Each row was made from one path, in order. Every step used is in the known rows, and no mark comes twice. Write each row's path.
Known rows:
tume-vepup-kasud-nalir-gebe-resoli-fuzu: [-0.739 -1.423 -3.191 -3.609 -4.095 1.624 -1.291 -3.106 3.971 -0.994 -1.699 3.779 0.706 -2.298 2.524 -2.865 1.316 2.025 4.896 1.106 -0.929 3.845 -1.748 0.462 5.140]
tetu-nalir-gebe-resoli-fuzu: [-2.415 -0.678 -4.531 -2.245 -1.969 -0.073 -0.192 2.661 3.129 -2.433 0.928 0.765 2.942 -0.590 0.559 1.550 2.761 2.368 4.721 3.135 -0.238 3.278 -1.594 3.449 1.652]
kasud-nalir-tetu: [-1.438 -1.440 -1.346 -3.748 -1.191 0.097 -1.272 -1.649 3.608 -1.275 0.113 2.005 1.555 -2.824 0.491 0.732 -0.967 5.201 4.261 1.862 0.779 2.875 1.833 1.795 6.227]
gebe-resoli-fuzu: [-2.323 -2.067 -1.219 -5.543 -2.199 2.176 -1.405 0.372 3.174 -2.432 -2.994 0.160 2.347 -1.630 2.366 0.983 3.967 1.970 3.821 0.898 -0.344 2.279 -2.217 0.241 2.440]
fuzu-nalir-gebe-resoli: [-0.366 -0.769 -1.889 -2.231 -0.621 -5.915 0.110 3.475 4.104 -2.025 -0.432 -0.122 2.236 -2.457 2.466 1.190 0.627 2.231 3.156 2.248 0.516 3.838 0.047 2.966 5.061]
fuzu-nalir: [-0.622 -1.074 -0.704 -3.667 -0.516 -1.187 -0.481 1.383 3.140 -0.847 -2.923 1.932 1.951 -2.219 1.242 1.065 -0.523 2.466 3.118 2.791 0.918 2.356 2.806 1.401 4.946]
tume-vepup-kasud-nalir-fuzu: [-0.791 -1.016 -3.107 -4.546 -3.111 1.655 -2.680 -4.173 3.624 0.009 -2.514 4.584 0.392 -3.226 2.087 -3.055 0.184 1.941 4.155 1.011 0.117 4.054 0.375 -0.623 5.437]
kasud-nalir-neba-vepup-tume: [-4.284 -0.373 -1.366 -3.942 -2.785 0.128 -0.755 -4.016 2.779 -1.832 -2.869 2.991 1.832 -1.921 -0.164 1.350 -0.559 2.475 4.750 1.419 -0.303 4.000 2.323 2.344 6.804]
resoli-gebe-nalir: [-1.080 -1.058 -0.649 -5.106 -2.799 2.752 -0.055 -1.174 1.369 -0.582 -1.132 4.791 2.572 0.140 1.676 0.304 0.218 2.885 4.061 -0.031 -0.391 1.070 1.576 1.157 1.592]
gebe-resoli-fuzu-nalir-kasud: [-1.301 -2.407 -2.179 -5.590 -2.150 -1.095 -1.333 1.513 3.713 -2.751 -3.230 0.522 2.009 -1.336 2.048 1.120 2.849 2.008 4.169 1.832 0.932 2.235 -2.239 3.075 3.716]
resoli-fuzu-nalir-tetu: [-1.063 -2.734 -1.055 -5.805 -1.803 -1.050 -1.319 -0.442 3.441 -0.805 -1.813 2.705 1.774 -0.847 -0.191 1.750 0.067 3.345 3.830 2.482 -0.006 0.304 2.713 1.151 4.860]
tume-nalir-gebe: [-1.246 -0.590 -2.894 -0.684 -1.329 3.081 0.243 -3.033 2.360 0.566 -0.225 0.804 1.625 -0.788 0.607 0.515 0.485 1.351 5.075 1.766 -0.620 3.026 0.633 2.302 4.571]
gebe-resoli-fuzu-nalir-neba: [-1.539 -2.411 -0.968 -7.105 -2.286 -1.194 -1.995 1.553 3.856 -3.186 -3.138 -0.045 2.111 -1.516 1.512 1.093 2.471 1.432 3.881 1.567 -0.589 1.591 -2.125 2.644 4.264]
gebe-resoli-fuzu-nalir-kasud-vepup: [-2.234 -2.644 -2.103 -5.733 -2.930 -1.831 -1.924 0.584 3.305 -1.768 -3.756 1.176 1.647 -1.747 2.133 -0.522 2.709 1.944 4.061 1.940 1.493 2.737 -2.325 3.442 4.236]
tetu-nalir-kasud-vepup: [-3.471 -0.686 -5.665 -1.943 -2.159 0.611 -1.422 -0.159 2.020 -0.072 -1.347 3.101 1.815 -1.081 0.213 -0.810 0.313 3.085 4.251 3.970 2.218 3.073 0.185 5.853 2.807]
kasud-nalir-neba-vepup: [-3.694 -1.121 -1.117 -4.305 -3.229 0.440 -1.076 -3.344 2.779 -1.158 -2.507 2.650 1.116 -2.553 0.101 0.036 -0.258 2.091 4.126 2.099 -0.496 3.958 2.396 4.021 6.361]
resoli-fuzu-nalir-neba-vepup-tume: [-3.507 -1.769 -1.132 -5.840 -3.055 -1.070 -0.725 -2.521 2.758 -1.421 -4.330 3.654 2.288 0.009 -0.682 2.544 0.313 1.227 4.444 1.964 -0.740 1.231 3.070 1.319 5.426]
vepup-kasud-nalir: [-2.383 -0.405 -2.358 -3.046 -3.139 2.742 -0.202 -3.557 3.620 -1.965 -2.017 4.228 1.883 -3.494 2.119 1.551 -1.242 3.540 5.370 1.281 -0.333 4.614 1.110 -0.347 5.144]
neba-vepup-kasud-nalir-tetu: [-4.380 -0.731 -3.398 -2.435 -5.090 -0.547 -0.609 -4.196 3.697 0.129 -1.258 4.463 1.965 -2.884 3.140 1.125 0.419 4.018 4.434 1.582 -1.168 4.116 3.188 -0.712 5.385]
tume-nalir-kasud-vepup-neba: [-1.569 -1.602 -3.823 -1.694 -2.794 3.571 -2.291 -5.403 1.093 0.890 -2.911 2.594 0.861 -0.574 1.191 -1.101 -0.709 1.754 5.697 2.278 2.000 2.467 0.281 3.528 6.107]
kasud-vepup: [-3.928 -1.112 -1.352 -2.952 -1.973 0.712 -1.607 -2.562 1.427 1.350 -3.125 2.981 1.262 -2.968 1.916 -2.448 0.297 2.614 2.717 1.717 1.145 3.373 1.730 1.214 4.150]
resoli-gebe: [-2.208 -1.064 -0.797 -4.553 -2.727 3.060 0.519 -0.859 1.135 -0.777 -1.861 4.150 2.052 -0.781 2.052 0.638 0.737 1.495 3.264 0.431 -0.491 1.299 2.295 0.485 2.899]
tetu-nalir: [-2.399 -0.302 -3.599 -2.684 -1.245 3.514 -0.850 1.363 2.203 -1.324 -1.109 2.136 2.772 -1.076 0.208 1.074 1.152 2.992 4.200 3.617 0.275 2.180 1.191 1.968 1.889]
fuzu-nalir-gebe: [-0.535 -0.532 -1.767 -1.456 -0.332 -5.004 0.699 1.773 3.461 -0.817 -0.529 1.521 1.964 -2.151 1.092 1.417 -1.056 2.315 2.982 2.652 0.619 3.651 2.736 3.052 5.210]
tetu-nalir-gebe: [-2.424 0.194 -4.657 -0.362 -0.981 -0.185 0.295 1.823 2.663 -1.181 1.366 1.743 2.708 -1.039 0.081 1.537 0.629 2.810 4.089 3.380 0.058 3.504 1.140 3.518 2.177]
tetu-nalir-kasud: [-2.399 -0.362 -5.761 -1.723 -1.272 1.651 -0.769 0.959 2.545 -1.296 -0.765 2.572 2.247 -0.589 0.030 1.201 0.498 3.111 4.341 3.728 1.499 2.581 0.406 5.442 2.158]

Which path is each row?
[-1.889 -0.953 -3.174 -2.711 -1.604 -1.129 -1.909 -2.713 2.150 0.975 -1.639 3.513 1.575 -1.215 1.123 -1.671 -1.076 4.326 3.880 1.191 1.977 3.067 0.135 5.340 2.387]
gebe-nalir-kasud-vepup
[-1.842 -0.483 -1.367 -1.190 -1.089 -0.554 0.919 -1.729 2.912 -1.397 -0.006 2.049 1.434 -2.842 0.363 0.627 -0.672 3.039 4.433 1.962 0.852 5.539 1.674 3.261 5.511]
kasud-nalir-gebe
[-2.745 0.110 -2.802 -1.952 -1.202 2.509 0.229 -3.487 2.584 -1.903 -1.914 1.178 3.333 0.556 0.684 3.124 1.834 1.997 6.486 0.264 -0.463 2.669 -1.335 -1.382 4.755]
vepup-tume-nalir-gebe-resoli-fuzu
[-2.520 -0.661 -2.758 -4.618 -2.767 0.016 -1.544 -4.140 3.938 -1.971 -1.801 4.072 1.620 -3.957 1.614 1.754 -0.762 2.777 5.333 0.808 0.436 5.523 0.946 -0.563 5.240]
vepup-kasud-nalir-fuzu
[-4.464 -0.177 -5.324 -3.713 -4.142 0.689 -1.643 -0.762 3.037 -1.302 -0.955 3.084 2.559 -0.990 0.598 1.415 0.330 2.123 4.479 3.221 -1.923 2.237 1.494 3.474 3.185]
tetu-nalir-neba-vepup-kasud
[-4.281 -0.362 -4.330 -3.674 -3.081 0.857 -1.608 0.154 2.467 -0.893 -1.134 2.126 2.475 -0.661 -0.189 0.906 0.983 1.853 3.812 3.563 -1.232 1.922 1.844 4.433 2.959]
tetu-nalir-neba-vepup
[-2.143 -1.345 -0.956 -5.188 -1.075 -0.026 -1.878 -2.826 3.018 -1.436 -2.165 2.318 1.215 -3.369 -0.044 0.526 0.461 2.271 4.375 1.504 2.233 5.424 1.603 1.441 5.378]
kasud-nalir-fuzu
[-1.129 -1.470 -2.066 -4.127 -3.821 0.074 -1.198 -2.836 0.555 -0.470 -1.456 6.002 1.918 0.365 2.073 -0.524 -1.344 2.955 4.551 0.322 1.613 1.459 1.503 3.176 3.234]
resoli-gebe-nalir-kasud-vepup-neba
[-4.076 0.156 -5.925 -1.497 -1.681 0.290 -1.100 -0.879 1.927 -0.753 -1.796 3.667 2.508 -0.386 -0.175 0.359 0.091 3.546 4.919 3.283 2.390 2.991 0.215 4.195 3.286]
tetu-nalir-kasud-vepup-tume
[-1.707 -1.471 -2.688 -2.892 -1.519 -4.141 -1.095 -0.149 2.823 0.289 -3.144 2.980 1.001 -2.249 1.267 -1.010 -1.344 2.563 3.184 3.112 2.738 3.100 1.823 5.202 5.859]
fuzu-nalir-kasud-vepup
[-1.154 -1.220 -1.069 -6.659 -2.487 0.157 -1.277 -1.772 1.640 -0.502 -0.933 4.566 2.294 -0.191 1.262 0.435 0.659 2.121 3.929 -0.496 0.492 1.906 1.495 0.964 1.746]
resoli-gebe-nalir-fuzu
[-3.219 -1.256 -2.617 -3.935 -3.483 4.083 -1.814 -4.795 2.124 0.887 -2.556 1.197 1.341 -0.598 0.484 -0.196 0.862 0.454 4.819 1.923 -1.953 1.483 1.372 3.092 5.480]
tume-nalir-neba-vepup
[-2.673 0.581 -2.226 -2.045 -0.610 5.097 -0.200 -4.301 1.989 -0.971 -3.429 2.180 3.226 -0.010 0.490 2.715 0.407 2.569 5.877 0.659 -0.038 1.918 0.885 -2.422 5.032]
vepup-tume-nalir
[-1.736 -0.683 -1.467 -1.869 -1.437 -1.443 0.403 0.015 3.667 -2.595 0.066 0.492 1.650 -3.111 1.661 0.495 1.008 3.027 4.519 1.525 0.792 5.773 -0.994 3.218 5.355]
kasud-nalir-gebe-resoli
[-0.625 -0.870 -2.758 -3.322 -3.427 3.711 -1.631 -3.764 3.309 -0.052 -2.606 4.729 0.655 -2.903 2.380 -3.369 -0.166 2.505 4.284 1.362 -0.528 3.341 0.438 -0.534 5.363]
tume-vepup-kasud-nalir
[-4.889 -0.230 -3.467 -1.795 -4.764 0.792 -0.167 -3.543 2.889 0.705 -2.765 4.341 2.255 -2.565 3.878 1.154 1.358 2.267 3.604 1.327 -1.680 3.983 3.252 -1.516 3.432]
neba-vepup-kasud
[-5.480 0.591 -2.393 -1.162 -2.487 0.421 0.224 -3.272 1.889 0.128 -3.792 3.607 3.212 -1.149 2.448 2.105 1.920 2.537 3.558 0.885 -0.425 3.478 3.787 -2.554 3.959]
neba-vepup-tume
[-2.285 -0.625 -2.910 -2.464 -1.017 -4.434 -0.759 -0.840 2.796 -0.277 -3.629 3.405 1.727 -1.708 0.947 0.216 -1.574 2.925 3.819 2.481 2.935 3.143 1.792 3.651 6.338]
fuzu-nalir-kasud-vepup-tume
[-3.326 -0.929 -3.557 -3.887 -4.501 3.914 -1.797 -5.549 2.737 0.636 -2.470 2.132 1.503 -0.839 1.092 0.489 0.225 0.625 5.454 1.572 -2.547 1.774 0.977 2.168 5.614]
tume-nalir-neba-vepup-kasud
[-4.665 -0.451 -2.873 -2.210 -5.326 1.565 -0.003 -4.432 3.034 0.042 -2.881 4.826 1.927 -2.998 3.126 0.958 0.982 2.719 4.637 1.687 -0.909 5.057 3.142 -0.890 4.782]
neba-vepup-kasud-nalir
[-0.816 -0.725 -3.262 -2.414 -0.744 -0.443 -1.193 -1.595 2.760 -0.226 -1.125 2.788 2.107 -0.795 1.107 0.339 -0.933 4.347 3.928 1.019 1.110 2.660 0.394 4.826 1.812]
gebe-nalir-kasud
[-0.945 -0.866 -1.626 -5.213 -0.239 -1.577 -2.977 -1.838 2.804 -0.187 -1.122 2.183 2.280 -1.619 0.739 0.417 0.352 3.312 3.694 0.277 1.007 3.462 0.985 1.079 1.633]
gebe-nalir-fuzu
[-2.345 -2.695 -1.977 -4.932 -2.674 -0.802 -0.877 -2.079 2.451 -0.023 -4.111 3.995 0.945 -0.787 -0.250 -0.171 0.096 1.776 4.153 2.897 1.886 2.211 1.809 4.117 4.773]
resoli-fuzu-nalir-kasud-vepup
[-1.333 -2.341 -0.789 -6.174 -2.209 0.103 -1.362 1.745 3.627 -2.721 -3.380 0.288 2.304 -1.651 2.130 1.078 3.311 1.896 3.940 1.733 0.141 2.115 -1.725 0.826 3.555]
gebe-resoli-fuzu-nalir
[-4.764 0.442 -4.520 -3.259 -2.651 0.451 -1.276 -0.549 2.425 -1.559 -1.520 2.741 3.155 -0.098 -0.462 2.151 0.682 2.283 4.445 2.925 -1.142 1.896 1.792 2.805 3.434]
tetu-nalir-neba-vepup-tume
[-2.178 -0.006 -4.838 -1.234 -1.263 -1.110 -0.187 3.475 3.257 -2.322 1.503 0.079 3.047 -1.196 1.316 1.304 2.335 2.867 4.210 3.077 -0.093 3.716 -1.560 3.577 1.943]
tetu-nalir-gebe-resoli
[-4.657 -0.178 -3.497 -0.704 -5.112 -0.828 0.828 -4.171 3.316 0.088 -1.275 4.636 1.924 -2.799 2.999 1.098 0.592 2.597 4.581 1.598 -1.142 5.869 3.040 0.181 4.966]
neba-vepup-kasud-nalir-gebe
